Each row comes from the steps of one path. Every step used is in the known rows, and no mark comes twice. Write the path behind each row, first mark first.
Known rows:
R -> V -> A -> Q -> Y -> E: [ 0.66  3.92  0.01  1.61 -1.35  0.90 -1.23  0.74  0.53 -4.69 -0.09 -1.00
 -0.22  0.95  0.35 -1.55  0.53  0.19 -1.27 -3.82  0.10 -0.06 -1.20 -0.47
 -0.27  0.48 -1.81 -0.38]
Q -> A -> V -> U -> R: [ 0.52  4.60  0.57 -0.87 -4.50 -1.96 -0.26  0.88  2.29 -1.18 -0.18  0.81
  1.01 -0.48  0.77 -1.75  1.02 -1.65  0.62 -0.97  1.52  1.50 -1.27  0.43
 -0.06 -0.78 -0.07 -0.44]
T -> F -> H: [ 0.44  0.97  0.34  0.44 -0.64 -1.13 -0.05  0.40 -0.40  2.01  0.70 -1.05
  1.00  1.25  2.23 -0.29  0.00  0.80 -0.09  0.55 -0.42 -1.31  1.17  0.09
  0.27 -0.90 -0.03 -0.75]
C -> Y -> E: [ 0.18  0.51 -0.12  0.33 -0.65 -0.92 -1.14 -0.28  1.78 -2.85 -0.25  0.97
  0.05  0.03 -0.60 -1.02  0.62  0.45  0.19 -2.99  1.65 -0.17 -0.42  1.25
 -0.29  1.61 -1.30  0.34]
U -> R: [ 0.15  1.01 -0.03 -0.82 -1.78 -0.64 -0.97 -0.09  0.52 -0.20 -0.23 -0.37
  0.53 -0.16  0.00 -1.15  0.20 -0.19  0.72 -0.96  0.71  1.00  0.22  0.21
 -0.16 -0.01  0.55 -0.20]
A -> V -> U -> R -> Q -> Y -> E: [ 0.18  4.71  0.17  0.54 -3.26 -1.45 -0.61  0.33  2.37 -5.18 -0.26  0.46
  0.43 -0.67  1.22 -1.81  1.99 -0.34  0.01 -6.13  0.13  1.40 -1.66  0.98
 -0.90 -0.65 -2.77 -0.63]
J -> A -> Q -> Y -> E -> C: [-0.67  1.18  0.07  1.17 -2.89 -0.02 -1.81  1.84  1.01 -3.73  0.36 -1.88
  1.00  0.72 -0.47 -1.45 -0.11 -0.04 -0.73 -4.31 -0.26 -0.51 -1.02  0.12
 -0.45  1.24 -2.20 -0.27]
R -> U -> V: [ 0.31  1.50 -0.17  0.82 -1.10 -0.36  0.82 -0.35  0.46 -0.12  0.09  1.46
  1.09  0.57  0.66  0.45  0.00  0.29  0.55 -0.83 -0.47  1.55 -0.84 -1.42
 -0.36 -2.02 -0.66  0.05]
V -> U -> R: [ 0.57  1.56  0.24 -0.48 -2.21 -1.01  0.68  0.71  1.89 -1.08 -0.21  0.40
  0.92 -0.25  0.08 -1.75  0.60 -0.17 -0.12 -1.59  0.61  2.54 -0.26  0.74
 -0.41 -0.84  0.26 -0.28]
H -> F -> T -> J -> A -> V -> R -> U: [ 0.24  4.65 -0.45  0.17 -2.45 -3.10  0.68 -0.73  1.61  1.53  0.69  0.64
  0.65 -0.72  1.26  0.45  0.90  0.63  0.83  0.54  2.32  0.12 -2.05 -1.05
  0.85 -0.71 -0.41 -0.01]
A -> V -> U -> R -> Q: [ 0.70  5.07  0.47 -0.49 -2.07 -1.77  0.42 -0.26  2.22 -0.63 -0.36  0.67
  0.06 -1.02  1.72 -1.48  0.88 -0.81  0.35 -2.63  0.87  0.22 -2.40  1.29
 -0.67 -1.09 -2.56 -0.55]
A -> V -> U -> R: [ 0.58  3.78  0.49 -1.06 -3.39 -1.46 -0.03  0.47  2.28 -1.22 -0.40  0.78
  0.35 -0.82  1.09 -1.79  1.11 -0.64  0.64 -0.80  0.90  2.02 -1.60  0.35
 -0.40 -0.51 -0.71 -0.38]
R -> V: [ 0.75  0.94  0.37  0.13 -0.25  0.70  0.62 -1.01 -0.39  0.85 -0.24 -0.66
 -0.93  0.64  0.02 -0.83  0.31 -0.74  0.31  0.68  0.06 -0.46 -0.61  0.01
 -0.30  0.11 -0.44  0.25]
H -> F: [-0.27 -0.06 -0.04  0.41  0.98  0.62 -2.34 -0.62  0.49 -0.54  0.24  1.11
  0.99 -0.54 -0.23  0.12 -0.06  0.40 -0.09 -0.35  0.97 -1.15  0.09 -0.05
  0.40 -0.87 -0.33  0.02]
J -> T -> F -> H: [ 0.69 -0.19 -0.07  0.63  0.54 -0.85  0.23  1.47 -0.63  2.01  1.16 -0.83
  0.68  1.45  1.84 -0.35  0.14  0.32 -0.22  1.10 -0.28 -0.24  2.05 -0.25
 -0.10 -0.69  0.80 -0.95]
V -> U -> R -> Q -> Y -> E -> C: [ 0.10  2.09  0.37  1.16 -1.69 -1.63  0.01  0.87  2.59 -4.09  0.33 -0.88
  1.03  0.14  0.25 -2.30  0.95  0.18 -0.59 -7.26 -0.42  0.83 -1.73  1.31
 -0.83 -0.13 -1.63 -0.57]
C -> Y: [ 0.33  0.76  0.12  0.10  0.34 -0.74 -0.18 -0.70  1.39 -1.12 -0.33  1.08
  0.48 -0.28 -0.15 -0.68  0.02 -0.24  0.03 -0.13  2.09 -1.25  0.23  0.68
 -0.10  1.42 -0.86  0.16]
H -> F -> T -> J -> A -> Q -> Y -> E -> C: [-0.70  2.13 -0.37  1.01 -3.52 -0.73 -1.58  1.17  1.32 -4.80  0.92 -1.91
  1.37  0.59  0.38 -0.87  0.31  0.71 -0.50 -4.25 -0.53  0.92 -1.71  0.73
  0.00  0.10 -1.05 -0.27]
H -> F -> T -> J -> A -> Q -> Y -> E: [-0.64  2.67 -0.78  0.86 -4.22 -0.13 -1.67  1.03  0.64 -5.90  0.47 -0.96
  1.40  0.19  0.37 -0.36  0.86  0.69 -0.64 -3.65 -0.36  2.23 -0.59  0.79
 -0.07 -0.70 -1.39 -0.21]
E -> C -> Y: [ 0.25  0.42  0.47  0.37  0.75 -1.20 -0.27 -0.38  2.06 -0.63  0.04  0.30
  0.55 -0.02 -0.22 -1.17 -0.41 -0.14  0.04 -1.08  1.82 -2.28 -0.87  0.63
 -0.09  2.14 -0.71  0.11]
F -> T -> J -> A: [ 0.05  1.42 -0.66 -0.66 -4.40 -1.44  2.32  0.07 -0.34 -0.23  0.60 -1.89
  0.42  0.70  0.36  0.27  0.48 -0.53  0.15  1.01 -0.70  1.36 -0.45  0.98
 -0.08  0.06  0.57 -0.18]
J -> A -> V -> U: [ 0.30  3.14  0.40 -0.34 -3.97 -0.98  1.04  0.73  1.77 -0.61 -0.06  0.57
  0.32 -0.36  0.55 -0.91  0.96 -1.39 -0.23  0.70  0.74 -0.03 -1.59  0.30
 -0.51  0.01 -2.28 -0.29]
T -> F: [ 0.52  0.75  0.09 -0.53 -2.01 -1.61 -0.28  0.49 -0.88  1.69  0.15 -0.03
  0.80  1.03  1.00 -0.53  0.14  0.20  0.83  0.58 -0.91  0.65  1.57 -0.77
  0.47 -1.27  0.66 -0.11]
T -> J -> A: [ 0.29  1.91 -0.33 -0.57 -3.86 -0.66  1.05 -0.12 -0.55  0.46  0.22 -2.10
  1.15  0.16 -0.31 -0.11  0.38 -0.79 -0.23  0.34 -0.66  0.52  0.18  0.13
  0.12 -0.23 -0.18 -0.44]
U -> V -> A -> Q -> Y -> E: [ 0.40  3.54 -0.41  1.66 -1.60  0.50 -1.53  1.25  0.66 -5.67  0.07  0.56
  1.31  0.86  0.80 -1.07  0.31  0.37 -1.16 -4.76 -0.51  1.71 -1.15 -0.74
 -0.35 -0.61 -1.26 -0.63]
Q -> A: [-0.03  1.11  0.11  0.22 -1.52 -0.76 -0.40  0.56 -0.05  0.01  0.31 -0.03
  0.95  0.43 -0.39  0.05 -0.11 -1.32  0.07 -0.17  0.82 -0.94  0.43  0.19
  0.45 -0.41  0.95 -0.11]
H -> F -> T -> J -> A -> V -> U -> R: [ 0.40  4.82 -0.08 -1.25 -5.96 -2.17  0.28  0.00  2.44 -1.95  0.27  0.15
  1.33 -0.64  1.34 -1.40  1.50 -0.65  0.71 -0.31  1.04  2.53 -1.95  1.12
 -0.13 -1.10 -0.33 -0.44]

Which path is each row?
[ 0.79 -0.46 -0.37 -0.25 -0.65 -1.28 -0.02  1.69 -1.11  1.70  0.68  0.20
  0.57  1.33  0.55 -0.55  0.27 -0.33  0.68  1.12 -0.69  1.92  2.62 -1.20
  0.07 -0.97  1.51 -0.31] => J -> T -> F
[ 1.12  3.57 -0.27  1.34 -0.40 -0.61  1.14 -0.25  0.77 -0.10  0.45  1.06
  1.04  1.07  0.88  0.10 -0.31  0.30 -0.54 -0.89  0.28 -0.49 -1.58 -1.73
  0.09 -1.07 -0.23 -0.50] => R -> U -> V -> A
[ 0.49  2.21 -0.28  1.60  1.52 -1.24  0.98 -0.72  0.24 -1.34  0.14  1.55
  1.98 -0.32  1.15 -0.65  0.58 -0.69 -0.57 -4.00  0.22  0.72  0.00 -0.47
 -0.32 -1.78 -0.30 -0.68] => U -> V -> R -> Q -> Y
[ 0.50  2.69  0.10 -0.31  0.63 -2.06 -0.32 -0.23  0.90  1.94 -0.08  1.44
 -0.26 -1.06  1.05 -0.64  0.60 -0.32  0.68  0.30  2.14  0.11 -1.33 -0.88
  0.53  0.59  0.38 -0.15] => A -> V -> R
[ 0.19  2.62 -0.03  1.03 -2.21 -1.16  0.00  0.53  1.97 -5.10 -0.09  0.03
  1.01 -0.20  0.32 -1.77  1.53  0.07 -0.68 -6.88 -0.18  1.75 -0.60  1.42
 -0.91 -0.97 -1.90 -0.52] => V -> U -> R -> Q -> Y -> E
[ 1.11  1.40  0.63  0.52 -0.76  0.10  2.37 -0.10  1.10 -0.34 -0.17  0.19
 -0.47  0.47  0.09 -1.34  0.77 -0.67 -0.71 -0.22 -0.16  1.16 -1.11  0.56
 -0.51 -0.88 -0.77  0.12] => R -> V -> U
[ 0.42  3.88  0.69 -0.08 -2.96 -1.51  0.73  1.01  1.95 -1.14  0.06  1.22
  0.51 -0.36  0.82 -0.57  0.91 -1.61 -0.12 -0.08  0.79  0.41 -1.65  0.23
  0.10 -0.91 -0.70 -0.29] => Q -> A -> V -> U
[-0.58 -0.67 -0.44  0.26  0.23 -0.31 -0.55 -0.41  0.75 -1.31  0.69  1.19
  0.09  0.16  0.68  0.63  0.05  0.67  0.47  0.47  0.80 -0.14 -0.71  1.04
  0.17 -0.39  0.61  0.41] => H -> F -> T
[ 1.40  5.37  0.25  0.20 -1.23  0.52 -1.17  0.41  0.59 -0.47 -0.34 -1.07
 -0.39  0.69  0.91 -2.00 -0.69 -0.45 -0.58 -0.34  1.45 -0.66 -1.95 -0.44
  0.00  0.41 -1.16 -0.44] => U -> R -> V -> A -> Q
[ 0.32  4.47  0.24  0.55 -0.90 -2.90  0.07  0.14  1.46  2.27  0.22  1.27
  0.38 -0.58  0.70  0.06  0.45 -0.39  0.73 -0.16  2.84 -0.94 -1.34 -1.77
  0.92 -0.29 -0.11 -0.01] => Q -> A -> V -> R -> U
[ 0.31  4.98  0.44  0.31 -2.19 -1.18  0.37 -0.08  1.85 -3.70 -0.32  0.38
  0.94 -1.04  1.65 -1.52  1.45 -1.08 -0.19 -3.62  0.32  0.48 -1.08  0.36
 -0.75 -1.19 -2.30 -0.86] => A -> V -> U -> R -> Q -> Y
[ 0.82  4.45  0.24  1.51 -0.28  1.31 -0.33  0.50  0.01 -3.30 -0.17 -1.04
  0.29  0.68  0.79 -1.14 -0.10 -0.53 -1.58 -1.11  0.31 -1.16 -0.62 -1.25
 -0.01  0.08 -1.33 -0.61] => R -> V -> A -> Q -> Y
[ 0.11  4.14  0.59  0.66 -2.71 -1.96 -0.62  0.67  3.00 -4.16  0.17 -0.51
  0.47 -0.34  1.15 -2.33  1.38 -0.24  0.07 -6.58 -0.11  0.46 -2.84  0.91
 -0.81  0.14 -2.40 -0.66] => A -> V -> U -> R -> Q -> Y -> E -> C
[ 0.33  6.07 -0.10 -0.23 -5.70 -2.45  2.33 -0.07  1.58 -3.96  0.18 -1.12
  1.20 -0.45  2.09 -1.20  1.91 -1.35 -0.03 -2.90 -0.29  1.84 -1.53  1.24
 -0.80 -1.21 -1.78 -0.98] => F -> T -> J -> A -> V -> U -> R -> Q -> Y
[ 0.48  4.95 -0.15  2.08 -1.02  0.41 -0.10  1.05  0.67 -3.97  0.09  0.46
  1.72  0.64  1.21 -0.22 -0.34  0.31 -1.46 -2.27 -0.05  0.51 -0.97 -2.30
 -0.05 -1.54 -1.55 -0.73] => R -> U -> V -> A -> Q -> Y
[ 1.14  2.49 -0.31  0.80 -0.18 -0.17  0.57 -0.24  0.26 -0.55  0.40  1.08
  1.15  1.04  0.88 -0.43 -0.29 -0.38 -0.67 -0.77 -0.09 -0.23 -1.22 -0.91
  0.00 -0.65  0.63 -0.66] => U -> V -> A
[ 0.36  4.44 -0.38  2.19 -1.89  0.17 -1.02  1.23  1.16 -5.39  0.12  0.58
  1.24  0.92  0.83 -0.63  0.31  0.96 -1.09 -4.97 -0.22  1.42 -1.53 -1.50
 -0.28 -1.11 -2.00 -0.50] => R -> U -> V -> A -> Q -> Y -> E
[-0.07  3.85  0.42 -0.53 -2.78 -1.17 -1.10  0.23  0.51 -0.03  0.04  0.49
  0.11 -0.32  0.85  0.02  0.50 -1.81  0.95  0.81  1.16 -1.40 -1.19 -0.40
  0.43  0.03 -0.40 -0.20] => Q -> A -> V
[ 0.39  3.65  0.12  0.39  0.29 -2.36  0.44 -0.28  1.47  2.20  0.02  1.26
 -0.31 -0.93  0.97  0.09  0.53  0.63  0.72  0.00  2.21 -0.31 -1.64 -1.90
  0.58 -0.10 -0.79  0.06] => A -> V -> R -> U
[ 0.30  3.99  0.02  2.35 -1.30 -0.47 -0.87  1.46  1.84 -4.20  0.59 -0.41
  1.30  1.27  0.81 -1.13 -0.25  1.04 -0.96 -5.48 -0.52  0.19 -2.60 -1.54
 -0.24 -0.27 -1.71 -0.56] => R -> U -> V -> A -> Q -> Y -> E -> C
[ 0.06  4.00 -0.28 -1.28 -5.24 -1.76  1.25 -0.31  0.19 -0.30  0.32 -1.22
 -0.28 -0.08  1.48  0.17  1.09 -1.02  1.02  1.85 -0.11  0.77 -1.88  0.32
 -0.05  0.49 -0.72 -0.25] => F -> T -> J -> A -> V
[ 0.66  5.20 -0.13 -0.03 -2.65 -2.92  1.34 -0.45  1.03  2.48  0.16 -0.35
  0.58 -0.78  0.69 -0.04  0.85  0.08  0.53  0.26  1.61  0.43 -1.61 -1.83
  0.68 -0.25 -0.89 -0.34] => T -> J -> A -> V -> R -> U
[ 0.40  3.84  0.35 -1.12 -5.29 -1.50  0.05  0.63  2.12 -0.80 -0.26  0.21
  0.87 -0.46  0.49 -2.00  1.04 -1.47  0.53 -0.35  1.37  1.24 -1.23  0.52
 -0.58  0.04 -1.44 -0.41] => J -> A -> V -> U -> R
[ 0.63  3.46  0.40  1.77 -0.78  0.36 -1.09  0.97  1.19 -3.55  0.33 -1.95
 -0.20  1.31  0.36 -2.04 -0.04  0.25 -1.15 -4.36 -0.13 -1.31 -2.35 -0.52
 -0.19  1.27 -1.49 -0.42] => R -> V -> A -> Q -> Y -> E -> C
[ 1.29  4.64  0.28  0.81 -0.11  0.99 -0.43  0.43  0.20 -0.29 -0.18 -0.82
 -0.78  0.81  0.91 -1.10 -0.84 -0.28 -1.11  0.32  0.89 -1.48 -2.10 -0.59
  0.14  0.36 -1.55 -0.31] => R -> V -> A -> Q
[ 0.93  5.11 -0.17  1.33 -0.61  0.20 -0.30  0.99  0.89 -1.04  0.09  0.89
  0.93  0.79  1.39 -0.10 -1.08  0.57 -0.93 -0.93  0.53  0.26 -2.33 -1.72
  0.08 -1.36 -1.72 -0.45] => R -> U -> V -> A -> Q
[ 0.85  0.54 -0.36  0.50  1.17 -1.57  0.58 -0.34  0.34  1.60  0.14  2.34
  1.48 -0.01  0.66 -0.78  0.07 -0.23  0.25 -1.09  0.94  2.40 -0.38 -0.83
  0.15 -1.17  1.72 -0.15] => U -> V -> R
[ 0.21  5.90  0.42 -0.73 -3.30 -2.02 -1.52 -0.34  1.07  0.14 -0.13  0.21
  0.31 -0.63  1.51 -0.72  0.52 -2.22  1.32 -1.41  1.72 -1.83 -1.88  0.57
  0.03 -0.45 -1.46 -0.54] => U -> R -> Q -> A -> V
[ 0.64  5.11 -0.43 -0.39 -1.92 -3.52  2.11 -0.86  0.74  1.97  0.42 -0.20
 -0.17 -0.67  2.24 -0.20  0.86 -0.78  0.60 -0.85  1.31 -0.22 -2.65  0.96
  0.12 -0.08 -1.04 -0.48] => F -> T -> J -> A -> V -> R -> Q
